Every row comes from one small tree of marks. The marks that hang from a mark follow it in brackets, in the order of their numbers. Every link used is in the known rows. Which tree was each row made from?
(in the rows, 128 means zero)
Known rows:
j770{j483{j559 j633{j954}}}: [138  99 112 142 113 114 111 120  84 111 114 116 188 117 125 162 135 154
 103 152]
j559{j483 j633{j954}}: [147  99  93 137 160 109 112 174 102 127 151 125 171 112 106 171 132 193
 132 165]
j954{j770{j239{j633} j559{j483}}}: [ 96 146  77 140 168 104 137 187 137 119 142 115 181  76 180 183 120 132
 118 144]
j239{j633{j954{j770{j559{j483}}}}}: [120 134  91 140 164  94 134 194 120 119 134 116 172  90 134 198 149 170
 141 179]
j559{j770{j239}}: [122  93  98 145 138 112 123 123 115 114 121 111 186  91 151 113 119 165
  91 129]
j770{j559{j483}}: [110 124  89 143 145 118 125 148 117 118 132 129 180  92 118 170 136 172
 102 159]
j239{j633{j770}}: [133  85 110 144 112  93 112 191  96 118 115 110 202 102 144 143 117 198
  47 174]
j559{j483{j770{j239}} j633}: [117 111  78 140 168 103 112 188 113 132 146 129 208 104 146 151 102 159
 119 132]
j483{j559 j633}: [105 111  99 146 121  93 121 106  77 112 121 115 201 116 111 157 125 183
  74 180]
j559{j633{j954} j770}: [155 105  90 139 158  98 110 155 106 131 136 115 178 114 108 113 135 202
 128 164]
j483{j633 j770}: [108  83 102 145 128  76 117 122  79 124  84 117 223 116 103 153 122 200
  90 179]
j559{j633}: [130  97  88 141 145 100 117 161  95 127 138 117 183 118 110 146 111 196
  86 160]
j239{j633{j954}}: [135  85 105 142 123  92 111 198  90 120 102  99 178 119 106 168 145 199
 114 181]
j770{j239 j483 j559{j633{j954}}}: [152 153  62 138 128 139 107 166 133 132 118 114 163 109 154 141 138 118
 143  98]
j633{j770{j483 j559} j954}: [163 114 100 141  91 136 112 146 119 114 100 122 180 100 141 145 152 155
  91 127]
j239{j633}: [114  82 106 145 133  89 116 197  91 121 113 104 187 111 121 157 118 194
  76 179]
j954{j770{j239 j483 j559{j633}}}: [126 149  64 139 157 126 133 150 137 127 146 122 172  90 185 149 103 108
 107  95]
j239{j633{j770{j559} j954}}: [145 139  87 139  99 103 109 192 113 122  94 107 191 105 129 146 164 187
 103 175]
j770{j559}: [114 125  83 145 120 113 124 137 107 119 105 116 182 104 106 153 144 181
  92 159]
j239{j633{j770 j954}}: [155  86 112 140 102  96 107 193  92 117 102 105 193 112 128 153 145 203
  84 176]

Which tree is each row?
[131 142  74 142  93 127 119 127 125 113 104 117 194  89 158 134 139 152
  74 123]
j633{j770{j239 j559}}
[128 130  95 142 137  99 106 189 107 118 132  97 190 105 153 118 146 153
 127 151]
j483{j559{j770{j239{j633{j954}}}}}
[ 97 123  85 146 122  89 114 122  84 115 105 114 231 113 138 146 125 153
  97 149]
j483{j559 j633 j770{j239}}
[121 153  72 137 132 117 117 108 130 121 100 121 178  97 135 177 160 145
 157 148]
j770{j239 j559{j483{j633{j954}}}}
[116  86 106 143 137 108 138  91 110 110 116 120 185  87 181 169  96 124
  83 114]
j954{j770{j239 j483{j633}}}
[126 140  73 141 124 118 141 116 120 108 107 106 168  92 137 178 163 146
 143 130]
j633{j954{j770{j239 j559}}}
[118 109  97 145 139 120 142 132 116 114 126 123 174  87 150 167 120 140
  83 128]
j954{j770{j483 j559}}
[104 122  92 144 163 108 148 134 119 111 146 131 178  80 134 189 129 167
 102 159]
j954{j770{j559{j483}}}
[153 128  88 140  90 119 115 135 110 112  95 116 187 102 112 148 172 189
  98 159]
j633{j770{j559} j954}
[155  98 121 142 101 114 101 210  91 112 130 110 194 111 161 144 133 157
  71 146]
j239{j633{j770{j483{j559}} j954}}
[129  77 117 144 145 102 117 103 109 124 112 123 191  96 150 114  99 163
  76 147]
j559{j770{j483{j633}}}
[112 138  71 143 143  98 109 181  92 127 144 112 219 119 141 129 116 153
 105 133]
j483{j559{j633} j770{j239}}
[141 114  82 138 173 109 131 153 118 118 163 122 167  96 152 187 123 154
 145 131]
j559{j483 j633{j954{j770{j239}}}}
[132  99  93 139 118 103 111 191 104 118  98  96 176 113 136 163 145 167
 125 148]
j770{j239{j633{j954}}}
[120 164  49 140 137 121 117 156 128 132 125 116 180 105 140 136 128 147
 116 127]
j770{j239 j559{j633}}
[121 124  84 143 114 142 121 142 129 118 108 118 174  93 164 145 122 115
  97  95]
j770{j239 j483 j559}
[134 106 100 139 156 105 116 103 123 120 119 124 184  90 147 141 137 162
 146 150]
j559{j483{j633{j954}} j770{j239}}
[145  74 113 140 114 112 112 114  94 117  91 117 177 114 120 166 131 168
 106 149]
j770{j483{j633{j954}}}
[104  81 107 145 154  80 116 134  91 123 110 131 221 103 115 169 115 192
 102 181]
j559{j483{j633 j770}}
[115 165  53 141 157 108 138 140 129 126 140 117 179  93 156 153 122 141
 117 126]
j954{j770{j239 j559{j633}}}
[126  92 105 143 139 113 116 100 123 122 112 120 190  90 181 111  98 131
  89 113]
j559{j770{j239 j483{j633}}}
[147 115 105 143  92  98 112 106  78 108 111 118 208 114 119 150 154 191
  79 180]
j483{j559 j633{j770 j954}}
[132 104  95 141  97 106 116  93 105 113  97 119 207  94 161 140 119 166
  62 140]
j483{j633{j770{j239}}}
[143  70 123 142 111 110 109 204 103 121 120 115 195  99 172 138  98 165
  40 141]
j239{j633{j770{j483}}}
[153 112  98 140 135 122 108 182  91 122 154 117 175 125 126 147 126 153
 109 134]
j770{j483{j559{j633{j954}}}}
